Each row comes from the steps of one walk. Every step used is in the known rows, and no mark comes twice. Write the walk behind each row, first mark first.
Known rows
dodir, takufuv: [-0.53  0.62 -1.54 -0.66  0.09  0.04  2.55 -0.93 -0.10  0.89  1.28  2.80
 -1.07 -0.83  0.49  0.42 -0.27  0.09 -0.47  1.00 -0.98  0.63  1.16  0.15
 -1.94 -1.63  0.16 -0.04  0.02 -0.05  0.68  1.05]
baporez, medur, dodir, takufuv, zovo: [-1.51 -1.01  0.12 -1.58  0.15  0.42 -0.64  0.69  0.93 -0.65  1.80  3.82
  0.44 -0.82  0.46 -0.93  0.10  0.18 -0.57  0.67 -0.19 -1.27 -0.82  0.63
  2.38 -0.82 -0.65 -2.26  0.71  0.00 -0.34 -0.21]
dodir, takufuv, zovo, fekiz: [ 0.07  2.23  0.45 -0.70  0.64 -0.20  0.21 -0.16 -0.48  1.28  1.19  2.40
 -0.97 -1.03  0.48 -0.54 -0.31 -0.60  0.12 -1.14 -0.85  1.34  0.58 -0.37
 -0.67 -0.60 -0.51 -1.40 -1.36  0.67 -1.39  0.95]
dodir, takufuv, zovo, fekiz, koven, medur: [-1.06  3.99  1.92 -0.48  1.25 -1.21 -0.11 -0.94 -0.30  0.76 -0.26  4.05
 -0.70  0.85 -0.11 -0.99 -0.01 -0.52  0.57 -1.61 -1.48 -0.85  1.88  0.65
 -0.08  0.43 -1.46 -1.56 -1.51 -0.18 -1.28  0.84]
dodir, takufuv, baporez, medur, koven, fekiz, zovo: [ 1.01 -0.07  0.47  1.32 -0.03  3.28  0.41 -0.15  0.80  1.08 -0.08  0.55
  2.45 -1.29  1.20 -0.92 -1.72 -1.09 -0.76  1.82  0.09 -0.99 -1.89  0.68
  2.68 -0.90 -0.51 -1.54  1.19 -1.77 -3.06  1.04]
dodir, takufuv, zovo: [-0.77  2.33 -0.01 -0.73 -0.20  0.57  0.92 -0.51 -0.25  1.35  2.15  3.51
 -0.44 -1.82  0.25 -0.35 -0.24 -0.64 -0.40  0.64 -1.80  0.85  0.07  0.33
 -1.09 -0.70 -0.31 -1.27 -0.42 -0.19 -1.39  0.98]
baporez, medur, fekiz: [-0.05 -1.71  1.15  0.17 -0.78 -0.61 -0.45  0.61  0.58  0.23  1.10 -0.93
 -1.09  1.18  0.64  1.16  0.13  0.61  1.18 -0.15 -0.18 -0.01 -0.19 -1.71
  1.42 -1.07  0.02  0.19  1.10  1.14  3.78 -1.09]
koven, medur, lomegi: [ 0.05 -0.01 -0.56 -1.00  1.46 -2.43  0.69 -0.69  1.33 -1.38 -0.02 -3.78
 -2.95  1.56 -0.27  0.89  2.24  0.03  1.05 -1.05 -1.54 -0.84  3.05  0.27
 -2.98  0.39  0.81  1.12 -0.73  0.39  1.02  0.03]
baporez, medur, koven, fekiz: [-0.50 -2.42  0.21  0.49  0.77  0.85 -2.41  0.19 -0.13 -0.35 -1.27 -1.27
 -0.37 -0.26  0.52  1.12 -0.20 -0.07  2.03 -0.35  0.20 -1.32 -0.85  0.59
  1.69  0.90 -0.57 -0.55  1.71  0.56 -1.63 -1.19]
takufuv, baporez, medur, koven, fekiz: [ 1.67 -1.71  0.07  0.85  0.42  2.14 -1.77  0.66  0.28  0.06 -0.85 -0.91
  1.25 -0.55  0.53 -0.37 -0.61 -0.47 -0.17  1.06  0.11  0.29 -1.50  0.31
  2.05  0.88  0.30 -0.37  1.26 -0.75 -2.85 -0.51]
fekiz, takufuv, baporez, medur: [ 3.30 -0.12 -0.41  2.84 -1.92  2.19  0.24 -0.60 -0.65 -0.24 -0.64  3.14
  3.40 -0.87  0.40  0.38  0.18  0.04 -2.35  2.41  1.02  0.15 -1.07 -0.44
 -0.31  0.39  1.43  0.95 -0.15  0.21 -0.23 -0.09]
fekiz, koven, medur, dodir, takufuv, zovo: [-3.77  2.06  0.93 -1.41  1.10 -1.54  0.30 -0.84  0.79 -0.18  0.24  2.84
 -0.35  1.18 -1.40 -0.78  0.66 -0.01  0.65 -0.99 -0.79 -2.43  0.70  1.60
  0.00  0.69 -1.53 -1.10 -0.23 -1.18 -1.24 -0.02]
fekiz, koven, medur, lomegi, veba: [-2.33  0.97 -0.36 -1.02  0.35 -3.17  1.70 -2.00  0.48 -2.21 -0.52 -2.62
 -2.59  0.20 -1.63  2.07  1.21 -0.12  0.97 -2.82 -0.11 -0.77  3.15  0.50
 -1.58  0.47 -0.57  2.25 -0.69 -1.41  2.17 -0.59]
fekiz, koven, medur: [-1.68  2.26  0.19 -0.08  0.59 -1.90  1.18 -1.70  0.01 -0.75 -0.89 -0.39
  0.01  1.77 -1.49  1.40  0.85  0.36  1.23 -0.85 -0.40 -1.73  2.20  0.35
 -2.13  1.47 -0.29  0.86 -0.21 -0.31  1.30 -0.43]
dodir, takufuv, zovo, fekiz, veba: [ 0.14  2.71  0.24 -0.45 -0.08  0.40  1.98  0.25 -0.78  0.65  1.20 -0.64
 -1.14 -0.43  0.27 -0.92 -0.51 -1.13 -0.18 -0.32 -0.29  1.13  0.14  0.11
 -0.08 -0.82  0.07 -1.99 -1.21  0.40  0.27  0.81]
zovo, fekiz, koven: [-0.43  0.73 -0.17 -1.26  0.07 -1.61  1.29 -0.68 -1.68 -0.09 -0.79 -2.52
 -0.78  0.31 -1.08  1.70 -0.11  0.29  1.26 -2.79  1.09  1.29  0.98 -1.16
 -0.77  0.18 -0.71  1.18 -1.03  0.80  2.31 -0.05]
fekiz, takufuv: [ 0.65  0.50 -1.98  1.62 -1.94  0.22  0.21 -0.82 -1.53  0.00 -0.13  0.81
  0.82 -0.56 -0.42  1.28  0.62  0.71 -0.81  0.76  0.25  0.07 -0.15 -0.56
 -3.55  0.67  0.54  2.21 -0.68  1.16  0.71 -0.09]
baporez, medur, lomegi: [ 1.43 -2.32  0.14 -1.24 -0.25 -0.81  1.24 -0.52  0.61 -1.63  1.02 -2.47
 -1.36 -0.86  0.68  2.28  1.10 -0.19  0.74 -0.93 -0.18 -0.18  0.49 -0.41
  0.96 -1.56  0.35  0.44  0.25  0.95  2.18 -0.43]
dodir, takufuv, baporez: [ 1.56  0.95 -1.33 -0.17  0.15  1.31  2.40 -0.54  0.16  1.22  1.22  2.72
  0.61 -1.04  0.58 -1.13 -1.17 -0.21 -2.17  2.36 -0.92  1.87  0.32  0.09
 -1.25 -1.50  1.15 -0.23  0.00 -0.98 -0.26  1.57]
takufuv, baporez, medur, koven: [ 3.16 -0.54 -0.95  0.29  0.44  1.73  0.35  0.08  0.42  0.42  0.13 -0.04
  0.89 -0.70  0.50 -0.03  0.12 -0.50 -0.55  0.64 -0.27  0.10 -1.35  0.10
  0.86  0.27  0.41 -0.10  1.53 -0.50 -1.23 -0.53]
zovo, fekiz: [ 0.98  0.06 -0.78 -1.04  0.40 -1.29 -0.33  0.34 -0.98 -0.02 -0.12 -2.94
 -0.91  0.34 -0.16  0.82  0.47  0.58  0.44 -1.62  0.41  2.20  1.53 -1.40
 -2.11  0.84  0.80  0.92 -1.04  1.62  2.44 -0.02]

Which walk is each row?
[-0.26  2.02  0.10  1.41 -2.39  0.69 -0.85 -0.64 -1.71  0.65  0.67  2.26
  1.50 -1.70 -0.72  0.43  0.61 -0.10 -0.53  0.85 -0.50  0.22 -1.25 -0.33
 -2.79  1.70  0.15  0.70 -1.18  0.85 -1.63 -0.06] | fekiz, takufuv, zovo
[-1.75  1.21  0.03 -1.61  2.48 -1.86 -2.63  1.23  1.30 -0.37 -0.70  1.92
 -1.46  2.20 -0.09 -2.17  1.06  0.37 -0.19 -1.08 -0.96 -1.25  2.39  0.98
 -0.65  1.61 -0.32 -1.56 -0.81  0.12 -0.75  0.20] | koven, medur, dodir, takufuv, zovo, fekiz
[-1.18 -2.36 -1.10 -1.28  0.37  0.08  0.33  0.51  1.02 -0.91  0.74  2.81
 -0.35 -0.34  0.61 -0.08  0.21  0.68 -0.52  0.63  0.78 -1.17 -0.24  0.48
  1.71 -1.26 -0.21 -1.12  1.26  0.35  1.92 -0.16] | baporez, medur, dodir, takufuv
[ 0.15  1.86  0.64 -1.50  0.10 -0.50 -1.44  0.74 -0.97  0.36  0.50 -0.85
 -0.39 -0.62 -0.47 -0.17  0.73 -0.39  0.72 -1.90 -0.66  2.04  0.01 -1.18
 -1.20  2.01  0.21 -0.32 -1.26  1.23 -0.84 -0.06] | takufuv, zovo, fekiz
[-0.94  1.12  0.49  0.70  0.30 -2.40  1.24  0.50  0.89 -0.46 -0.41 -5.61
 -2.88  4.03 -0.46 -0.91  0.80  0.29  1.03  0.31 -0.86 -1.37  1.97 -0.67
 -1.97  1.10  0.68 -0.01  0.52  0.25  4.24 -0.98] | koven, medur, fekiz, veba
[ 2.69  0.26 -0.76  0.72  0.26  1.93  1.69 -0.68  0.75  0.73  1.17  4.98
  1.17 -1.03  1.31 -0.36 -0.72 -0.40 -2.27  2.46 -0.63  0.69  0.17  0.18
  1.14 -1.59  0.87 -0.90  0.63 -0.99  0.28  1.07] | dodir, takufuv, baporez, medur
[-0.60  2.69  1.68 -1.51  1.30 -1.89  1.43 -0.85  0.17  0.37  0.08  2.09
 -2.07  0.38  0.06 -0.35  0.04 -0.79  1.16 -2.42 -1.56 -0.97  1.71  1.02
  0.37 -1.25 -1.83 -1.14 -2.27 -0.14 -1.73  0.87] | dodir, takufuv, zovo, fekiz, koven, medur, lomegi
[-0.77 -1.30 -2.21 -1.78  0.68  0.22  1.86  0.76  0.95  0.56  1.34  1.06
  0.00 -0.21 -0.08 -1.57 -0.53  0.53 -2.14  1.97  0.28  1.59 -0.83  0.62
 -0.77 -1.71  0.91 -0.11  0.50 -1.32 -0.39  0.67] | medur, dodir, takufuv, baporez
[-0.64  0.14 -1.49 -0.84  2.16 -0.47 -0.01  0.62  2.03 -0.23 -0.37  2.26
 -0.48  2.09 -0.10 -2.19  0.57  0.56 -1.84  1.65 -0.65 -0.85  1.32  1.30
 -1.31  0.74  1.13 -0.44  0.15 -1.05 -0.07  0.60] | koven, medur, dodir, takufuv, baporez
[ 1.36 -1.64  1.03  3.44 -1.48  2.69 -2.60  0.25 -0.91 -0.50 -2.05  1.51
  3.31 -0.79  0.52 -0.06 -1.27  0.07 -0.91  2.69  1.48  0.38 -1.22 -0.03
  1.00  0.78  1.30  1.16 -0.19  0.17 -1.98  0.19] | koven, fekiz, takufuv, baporez, medur
[-2.51 -0.15  0.73  0.46 -2.02  0.90 -0.72  0.19 -0.55 -0.30 -0.52 -5.54
  1.98 -0.45 -0.61  0.25 -0.43 -0.14  1.17  0.83  0.61  0.20 -0.32 -0.73
 -0.74  1.64  0.71  0.95  0.05 -0.55 -1.45  0.65] | koven, fekiz, zovo
[-0.04 -3.33  0.59  2.12 -1.37  2.16 -3.29  1.20 -0.48 -0.99 -2.09  0.70
  2.57 -0.45  0.06 -1.01 -0.69  0.52 -0.99  2.60  2.18 -0.22 -1.99  0.47
  1.76  1.10  1.31  1.02  0.24  0.13 -2.29 -0.50] | koven, fekiz, takufuv, baporez, medur, dodir
[-2.19 -1.16 -0.40  0.51 -0.99  0.32  0.91  0.83 -1.35 -1.17 -1.10 -7.89
 -0.90  0.30 -0.63 -0.07 -0.66 -0.30  1.28  1.56  1.15  0.73  0.19  0.03
 -0.51  0.35  1.48  0.51  0.24  0.20  0.65 -0.17] | koven, fekiz, veba
[-3.04  0.36  0.20 -2.70  0.48 -1.33  0.52  0.36 -0.42  0.29  0.78  1.99
 -0.39 -0.64 -0.83 -0.75 -0.41  0.24  0.32 -1.71  0.59  0.38 -1.13  0.80
  1.07 -0.88 -1.66 -0.98 -0.82 -0.08 -0.20  0.07] | medur, dodir, takufuv, zovo, fekiz, koven
[ 1.64 -1.21 -0.38  1.35  0.74  2.64 -0.47  0.10  0.38  1.10 -0.36  2.98
  0.77 -1.07  1.57 -0.96 -1.58 -0.45 -0.54  1.58 -0.31 -0.22 -1.29  1.08
  2.47 -1.60 -0.53 -1.16  1.10 -1.07 -3.53  0.74] | dodir, takufuv, baporez, medur, koven, fekiz
[-1.38  0.05 -0.17  1.73 -0.66  1.05 -3.38  0.29 -1.63  0.83 -1.29 -1.56
  0.23 -1.55 -0.36 -0.28 -0.08 -0.34  1.67 -0.49 -0.65 -0.29 -2.08  1.19
 -1.37  2.05 -1.20  0.88 -0.28  0.74 -6.05 -0.70] | medur, koven, fekiz, takufuv, zovo
[-0.30  0.87  0.12 -1.05  2.02 -1.59  0.35  0.24  0.31 -0.15 -1.84  1.43
  0.05  2.60 -0.50 -1.20 -0.30  0.51 -0.55 -1.18  0.92 -0.33  1.50  0.75
  0.79  0.31 -0.55 -0.40 -0.92 -0.68  0.84  0.53] | zovo, fekiz, koven, medur, dodir, takufuv, baporez
[-0.12 -2.13 -1.01 -0.88 -0.57 -1.35  0.21 -0.43  0.88 -2.60  1.11 -3.15
 -2.37 -1.89  0.02  2.17  1.16 -0.34 -0.02 -1.58  0.60  0.64  1.49 -0.80
  0.31 -0.63  0.56  1.44  0.18 -0.24  3.11 -0.91] | baporez, medur, lomegi, veba
[-0.93  2.66  1.61 -1.30 -0.18 -0.93  0.05 -0.30 -1.71  0.45  0.23 -0.31
  0.39 -0.71 -1.29  0.62  0.35 -0.50  1.43 -2.71 -0.04  1.17 -0.12 -0.68
 -0.30  0.91 -1.10  0.01 -1.45  0.51 -0.24 -0.31] | takufuv, zovo, fekiz, koven
[ 2.05 -0.03  1.65  0.93 -1.94  1.29  1.34  0.66  1.13  0.91  1.25 -1.21
  2.40  0.48  0.35 -0.37 -0.63 -0.21 -1.13  1.41  0.32  0.25 -2.18 -1.92
  2.25 -0.38  0.77 -0.11  1.12 -1.12  2.23  0.07] | takufuv, baporez, medur, fekiz, zovo
[-1.78 -1.61 -1.34 -0.11  0.73  0.18 -1.61  0.25 -0.69  0.46 -1.13 -4.53
 -1.50 -0.68 -0.35  0.17 -0.24 -0.01  2.20 -1.07 -0.46  0.37 -0.50  0.84
 -1.53  1.12 -0.65  1.06  0.80  0.37 -2.97 -0.64] | medur, koven, fekiz
[ 2.99 -1.19 -0.26 -0.06  0.06  1.35  2.62 -0.38  1.14  0.16  1.65  2.82
 -0.13 -1.30  1.60  0.23 -0.79 -0.80 -1.44  1.33 -0.79  0.43 -0.04  0.56
  1.66 -3.44  0.44 -0.43 -0.03 -1.01  0.46  1.36] | dodir, takufuv, baporez, medur, lomegi
[ 1.29 -0.38  0.52  1.22 -0.37  2.87 -0.72  0.35  0.65  0.12 -0.75 -3.14
  3.12 -1.22  0.31 -0.43 -0.78 -0.92 -0.13  1.06  0.85 -0.86 -2.28  0.07
  2.62  1.23  0.20 -0.29  1.54 -1.45 -3.05  0.01] | takufuv, baporez, medur, koven, fekiz, zovo
[-2.17  0.03  0.77 -0.46 -1.12 -2.03  1.69 -0.18 -0.58  1.29  0.84 -2.55
 -1.50  0.96 -0.96  1.56 -0.66  0.74  1.89 -1.20 -0.32  0.85 -0.50 -1.33
 -0.67 -1.80 -1.50  1.35  0.22  0.04  3.30 -0.83] | medur, fekiz, koven
[-1.73  0.73 -0.07 -1.47  1.98 -2.74  0.21 -0.55  0.20 -0.43 -1.59  1.15
 -1.17  2.49 -0.64 -0.06  0.44  0.93  0.66 -2.29  0.86 -1.39  2.45  0.88
  0.36  0.28 -1.17 -0.38 -0.71  0.11  1.47  0.08] | zovo, fekiz, koven, medur, dodir, takufuv
[ 1.61 -0.49 -0.05  2.00 -2.19 -0.05  0.18  0.63 -0.46  1.82  0.20  0.38
  0.61  0.58 -0.06 -0.41 -0.69  0.70 -0.87  1.58 -0.05  1.99 -1.86 -1.67
 -1.78 -1.25  0.44  1.88 -0.43  0.48  1.54 -0.28] | medur, fekiz, takufuv, baporez
[-0.58  1.76  0.64 -0.24  1.29 -2.33 -0.03 -0.88 -0.67 -0.81 -1.82 -1.46
 -0.76  2.34 -0.96  1.21  0.82  0.29  1.42 -2.84  0.24 -0.82  3.04 -0.49
 -0.87  1.80 -0.41  0.46 -1.22  0.83  1.67 -0.13] | zovo, fekiz, koven, medur
[ 1.37 -2.16 -0.67 -1.06  0.21  0.88 -0.34  1.06  1.04 -0.86  0.60  0.06
  1.45 -0.37 -0.12 -0.79  0.10  0.50 -1.59  1.79  1.18  0.57 -1.20 -0.27
  1.48  0.40  1.46 -0.16  1.12 -0.46  1.02 -0.63] | takufuv, baporez, medur, dodir
[ 2.65 -1.43  1.40  0.61 -0.45  0.74  0.71  1.18  0.90  0.72  0.86  0.61
  0.61  0.68  0.66 -0.36 -0.76  0.16 -0.76  1.23 -0.26  1.21 -1.22 -1.53
  1.60 -1.01  0.98 -0.12  0.96 -0.46  2.29 -0.48] | takufuv, baporez, medur, fekiz
[ 0.10 -1.95 -0.14  2.42 -0.66  1.30 -3.35  0.08 -0.67 -0.35 -1.62  0.07
  0.76 -1.05  0.56  1.41  0.01  0.14  1.48 -0.27  0.88 -2.21 -1.15  0.62
  1.66  0.82 -0.97  0.29  1.08  1.00 -2.11 -1.10] | baporez, medur, koven, fekiz, takufuv
[ 0.79 -0.89 -1.05 -0.27  0.58  0.34 -0.47 -0.54  0.24 -0.09  0.22 -0.94
 -0.62 -0.75  0.35  1.14  0.94  0.01  1.34 -1.03 -0.42 -1.49 -0.45 -0.05
  0.48  0.21 -0.94 -0.39  1.86  0.63 -0.02 -1.14] | baporez, medur, koven
[ 2.59 -1.84 -0.71  0.79 -0.58  0.27 -1.70  1.10 -0.56 -0.74 -1.64  1.06
  1.90  0.36  0.17 -0.47  0.28  0.82 -2.00  0.27  2.60  0.69 -1.27 -0.69
  1.04  1.08  0.84  0.64 -0.70  1.14  1.22 -0.52] | zovo, fekiz, takufuv, baporez, medur, dodir
